Every row comes from one small tree of marks. Brackets hold a mark, then the marks that hang from it, in alphabetical order. Every link used is in the known rows. Which tree was each row made from?
(in the rows, 128 means zero)
Known rows
[zedu muva]: [130 112 125 124 136 137 132 130  94 155 141 158 155 149 127 130 149 106
 126 124  81 159  76 131 130 142 133 103 139 176]
[zedu zofediv]: [161 139 145 134 147 129 104 135 116 128 138 140 134 141 122  97 136 149
 158 112 141 124 104 102  99 125 116 110 145 146]
[nuriris [galine petasoz]]: [170 140 136  84 156 122 113 134 167 155 149 143 118 123 140 111 141 152
 170 143  90 176 122 129 109 148 128 100 147 168]
[vazed tasi]: [130 140 141 127 107 134 134 135 119 106 148 118 151 133 144 112 142 147
 133 101  96 164  64 134 116 147 142 129 143 117]
[zigad [galine [petasoz vobifup]]]: [129 135 141 121  80  81 123 138  59 151 154 106 133 171 139  71 138 116
 199  69 105 205 118 113 154 132 123 124 138 148]
[nuriris [galine petasoz zigad]]: [171 145 131  96 128 109 125 134 161 167 136 154 110 119 158 100 152 169
 213 125  90 202 145 140 106 136 150  82 144 178]
[nolas muva vobifup]: [116 180 142 176 154 112 137 112 146 183 119 188 150 130  93 106 148 113
  75 144  97 144 177  87 140 140 139 109 147 133]
[nolas vobifup]: [118 156 138 156 139 127 121 122 173 150 118 147 147 138 126 109 143 119
  86 114  90 145 118  96 149 136 129  94 140 144]
[zedu [muva nuriris]]: [124 104 105 109 124 161 147 141 109 177 167 152 145 136 137 145 147 101
 115 105  70 152  54 138 114 118 128 115 140 180]
[nuriris [galine zigad]]: [167 136 158 105 119 120 130 130 142 149 137 161 122 139 149 114 150 168
 151 120  96 164 143 157 123 134 141  87 147 175]
[sufud vazed]: [145 140 164 126 145 115 119 141 127 152 139 124 149 156 106 142 119 113
 137 108 113 133 117  91 134 157 141 140 107 136]
[vazed [muva nolas rito] tasi vilot]: [ 97 162 136 136  63 128 125 145 166  27 124  57 126  83 150 107  99 193
 121 106 178 121  65 124  66 171 141 176 111  74]
[nolas [muva zigad] [vobifup petasoz]]: [137 143 104 149 143 110 147 100 144 179  93 198 116 114  99 118 157 109
 147 155 114 137 252 109 171 101 163  79 133  97]
[vobifup petasoz]: [155 112 106  99 118 115 133 133 130 147 137 134 120 113 127 108 151 132
 185 105  91 173 142 120 136 136 135  90 122 133]
[muva [petasoz vobifup] rito [zigad galine]]: [ 94  59 134 131 121 113 123 102  46  72 106 123 118 181 128 136 119  80
 155 102 169 106 135 156 201 103 102 131 130  97]
[nolas muva]: [140 148 147 143 137 111 150 122  93 175 138 175 147 136  93 114 148 121
 105 133 109 150 158 116 119 153 131 125 140 137]
[vazed muva vilot]: [131 154 158 132  85 124 123 134 147  79 127  84 130 137 125 115 133 173
 121  93 184 149 116 116  94 153 134 137 120 107]
[nolas [muva [petasoz vobifup] rito zigad]]: [103  84 134 119 172 113 140  95  32 102 108 189 122 129 101 158 100  93
 144 157 155  85 204 147 177 122 100 141 128  84]
[nuriris galine]: [166 131 159  92 147 134 116 132 147 138 150 148 129 143 134 125 137 152
 109 138  98 139 116 144 124 147 120 106 149 164]
[vazed muva tasi vilot]: [118 169 155 137  69 133 126 137 145  44 138  70 136 129 146 112 133 196
 137  85 178 160  80 126  78 151 153 155 130  73]
[vazed [muva zigad] vilot]: [138 129 156 130  77 133 132 120 136  70 100  97 120 151 130 136 133 162
 127 108 214 120 147 140 119 127 146 128 116  88]
[zenela petasoz]: [132  91 132 121 137 140 123 119 105 126 134 118 142 162 109 140 133 111
  83 139 132 115 112 134 152 135 116 126 127 145]
[sufud [vazed [muva [nolas vobifup]] tasi]]: [117 210 155 174 102 101 102 147 200  96 108  51 146 112 139 108 105 156
 104 128 137 113 138  86 122 146 154 177 100  93]
[vazed muva]: [148 140 160 126  96 115 126 135 152 106 125  83 132 136 130 100 143 151
 116  84 142 145 136 130 118 148 106 129 128 129]
[sufud [vazed muva tasi vilot]]: [122 186 177 139  92 125 113 147 149  53 139  61 139 142 127 137 112 183
 158  88 188 141 100  89  81 157 172 184 105  60]
[zedu muva zofediv]: [150 128 130 135 161 140 105 133  91 141 143 166 145 147 123 109 144 129
 169 130 122 131  80 107  97 119 126 101 151 175]
[muva nolas [nuriris galine] [petasoz vobifup]]: [142 103 108  75 145 127 110 140  73 129 165 111 110 108 157 158  87 132
 115 186 108  93 130 174 143 103  92 153 124 159]
[galine [petasoz vobifup] zigad]: [141 142 132 102  91  82 136 138  66 160 144 143 126 123 162  88 126 149
 241  82  82 209 149 124 142 134 134 100 124 155]
[misam [zenela petasoz]]: [117 117 140 132 178 173 126 137 120 132 125  95 126 167 120 148 127 120
  62 154 125 121 115 149 136 133 111 120 135 157]
[nolas [vobifup petasoz]]: [131 143 102 131 134 118 119 124 181 159 118 146 123 109 125 101 151 126
 155 113  79 166 161  90 155 124 144  73 130 128]
[petasoz vobifup]: [138 127 161  97 108 105 126 137  51 132 157 136 144 145 138 113 110 132
 137  94  89 147 123 126 159 145 105 124 129 142]
[sufud [vazed [muva zigad]]]: [156 131 180 126 114 114 120 129 148 104 101  85 128 162 116 145 122 128
 141 101 181  99 185 121 149 130 136 152  98  98]
[nolas [muva nuriris petasoz rito]]: [ 94  97  96 133 179 148 151 116 125 144 138 167 118  99  95 158 127  91
 107 137 126 111 127 127 107 127 100 148 137 111]
[sufud [vazed muva vilot]]: [133 170 178 135 107 115 112 143 150  89 129  74 133 150 106 140 111 160
 139  93 195 129 136  78  96 160 153 166  93  94]
[muva nolas]: [144 129 122 132 104 110 129 138 115 150 126 109 144 119 132 110 127 124
 101 147 105 132 103 136 128 152 127 126 113 163]
[misam [zenela [petasoz vobifup]]]: [113 120 159 107 166 154 121 142  49 121 145  97 125 171 131 145  95 127
  82 140 114 116 137 151 165 130  94 134 130 150]
[nuriris [galine [petasoz vobifup]]]: [165 143 155  59 143 104 108 140  96 143 170 146 119 126 152 107 106 159
 191 131  79 170 142 133 135 144 110 114 144 162]
[sufud [vazed [muva nuriris rito]]]: [119 132 159 105 120 140 128 154 199 111 148  77 117 113 119 141  99 131
 124  50 138 100 112  93  95 151 105 176 102 107]

Write each row's tree
[130 168 106 152 149 102 139 115 154 189 119 188 125 101  95  98 156 122
 141 141  85 164 222  84 143 128 150  88 138 117] => [nolas muva [vobifup petasoz]]
[139 170 181 132 103 115 116 148 154  79 137  61 144 140 132 121 120 161
 152  83 146 139 117 105 107 154 143 178 112  85] => [sufud [vazed muva tasi]]
[151  93 113 109 185 154 143 102 111 155 130 184 103 136 110 184 143 111
 105 201 153  88 194 180 135  81 126 130 149 121] => [nolas [muva [nuriris galine] petasoz zigad]]
[116 137 119 194  79 106 126 113 145 153  80 111 137 172 129  96 152  91
  73 142 144 118 143 132 186  99 155 108 126 141] => [muva [nolas vobifup] [zigad galine]]
[114 167 114 132  38 143 139 157 152  75 152  39 124  92 164 121 113 190
 109 106 170 134  62 141  58 129 152 184 112  89] => [vazed [muva nolas nuriris] tasi vilot]
[113 152  94 150 108 135 132 140 180 181 133 114 135 102 141 119 122 114
  58 137  82 119  98 112 131 116 129 122 123 161] => [muva [nolas vobifup] nuriris]
[110 126 125 120 138 146 165 132 136 170 160 177 127 100 102 130 126 113
  96  96  94 124 117 114  96 146 110 144 141 129] => [nolas [muva nuriris rito]]
[ 98 108 137 121 179 104 133 109  40 112 135 177 130 113  97 140  99 104
 138 143 126 114 172 121 151 149  88 149 133 103] => [nolas [muva [petasoz vobifup] rito]]
[102 133 155 125  76 153 136 122 162   9 107  93 116 118 149 133 115 183
 144  81 204 113  92 141  96 142 148 151 124  41] => [vazed [muva rito zigad] tasi vilot]
[156  86 120  76 141 178 139 127 125 162 154 178 118 149 149 173 141 117
 113 152  94 109 101 183 134  90 138 102 151 176] => [zedu [muva [nuriris galine] zigad]]
[106  99  66 161 144 146 124 110 160 144  86 116 118 114 141 166 125  81
  75 193 144  77 139 148 170  70 130 119 113 126] => [muva [nolas vobifup] nuriris petasoz zigad]
[ 74 110  67 155 164 148 119 124 198 130 109 117 118  80 131 149 106  90
  71 160 112  85  88 115 134 114 103 132 117 132] => [muva [nolas vobifup] nuriris petasoz rito]
[ 97 147 117 155 134 122 118 129 195 135 103 133 137  93 129 107 108 115
  69 135  91 107 102  96 139 158 117 115 120 146] => [muva [nolas vobifup] rito]
[112  62  92 133 153 132 125 108 122  89  76 122 117 110 128 159 111  90
 118 184 163  71 124 161 159 126 113 128 104 116] => [muva nolas petasoz rito zigad]
[110  80 116 145 185 132 146  90 101 112  87 186 121 126  89 162 134  86
 124 171 167  90 181 145 151 125 118 127 131  90] => [nolas [muva petasoz rito zigad]]
[159 141 128  56 103 114 135 151 106 176 182 151  99 109 180 113 115 172
 223  92  67 188 144 151 118 108 127 109 142 173] => [muva [nuriris [galine [petasoz vobifup] zigad]]]
[116 101 122 118 133 152 173 117 126 160 133 189 118 112 106 150 125 103
  99 110 125  95 147 139 123 120 121 135 135 108] => [nolas [muva nuriris rito zigad]]
[135  99 101 146 202 145  91 117  78 116 123 158 138 147 116 136 147 108
 182 173 153 117  90 122 109 100 117 107 148 157] => [zedu [muva petasoz] zofediv]
[122 143 151 145 147 118 102 132 143  54 117  51 135 140 126 150 124 141
 163 123 178 127 127 117 118 134 134 182 109  69] => [sufud [vazed [muva petasoz] tasi]]
[101  72  94 131 174 156 160 101 113 134 112 179 109 114 101 177 129  82
 112 153 157  82 157 152 135 102 111 139 132  92] => [nolas [muva nuriris petasoz rito zigad]]
[124 131  84 133 174 148 103 126 195 150 128 122 111 101 143 154 120 119
  63 209 110  92 127 144 135  95 116 123 136 161] => [muva [nolas vobifup] [nuriris galine] petasoz]
[122  69 115 165 122 122 127  98  88 110  89 110 128 200 117 138 170  76
 134 135 185 131 132 163 182  89 136 112 134 117] => [muva petasoz [zigad galine]]
[103 125  58 119 117 136 134 143 217 162 128 125 100  51 140 111 113 118
 127 117  69 119 124  97 127 122 125 107 111 131] => [muva [nolas [vobifup petasoz]] nuriris rito]
[128 120 108 134 156 137 103 142 112 124 129 154 136 101 128 103 109 125
 152 151 121  92  65 107  85 142 113 123 133 176] => [zedu [muva nolas rito] zofediv]
[110 150 102 166 136 124 118 129 140 172 113 150 157 121 133 117 134 100
  79 174  73 133  99 110 146 132 143 101 127 188] => [zedu [muva [nolas vobifup]]]
[143 123 110 124 163 133 150 116 117 177 144 184 105 117 122 154 153 138
 141 170 124 141 187 168 107  95 136 120 151 149] => [nolas [muva [nuriris [galine zigad]] petasoz]]
[140 115 121 125 119 142 172 118  98 186 136 177 127 135 107 149 144 106
 100 129 127 114 167 150 132 102 136 130 136 120] => [nolas [muva nuriris zigad]]
[148 153 157 138  79 108 121 141 139  77 101  48 134 129 142 133 105 151
 140 133 178  92 154 140 130 133 158 185  89  80] => [sufud [vazed [muva nolas zigad] tasi]]
[ 94 115 108 144 121 124 108 125 156  35  93  63 112  93 124 138 101 149
 119 155 218  97 111 126  93 155 113 161  97  93] => [vazed [muva nolas petasoz rito] vilot]
[130  79 111 117 127 102 119 113  24 103 101 113 127 135 143 155  98 101
 136 187 156  86 166 175 193 104 112 136 101 122] => [muva nolas [petasoz vobifup] zigad]
[144 125  86 130 130 150 117 153  97 170 159 136 135 112 140 117 123 124
 140 151 113 104  58 125  78  99 125 130 134 191] => [zedu [muva nolas nuriris] zofediv]
[117  94 119 134 101 118 138 117 148 128 105 126 115 159 130  96 152  95
 183  80 144 162 108 125 145 128 136 107 136 122] => [muva rito [zigad [galine petasoz]]]
[129 148 136 116  69 148 143 149 164  93 160  60 127 114 160 111 138 169
 120  61 123 150  79 144  88 123 119 161 140  97] => [vazed [muva nuriris] tasi]
[117 147 119 160 135 144 159 108 150 196 119 191 129 131 108 142 144  99
  69 138 114 108 186 121 151  90 144 114 144 115] => [nolas [muva nuriris zigad] vobifup]
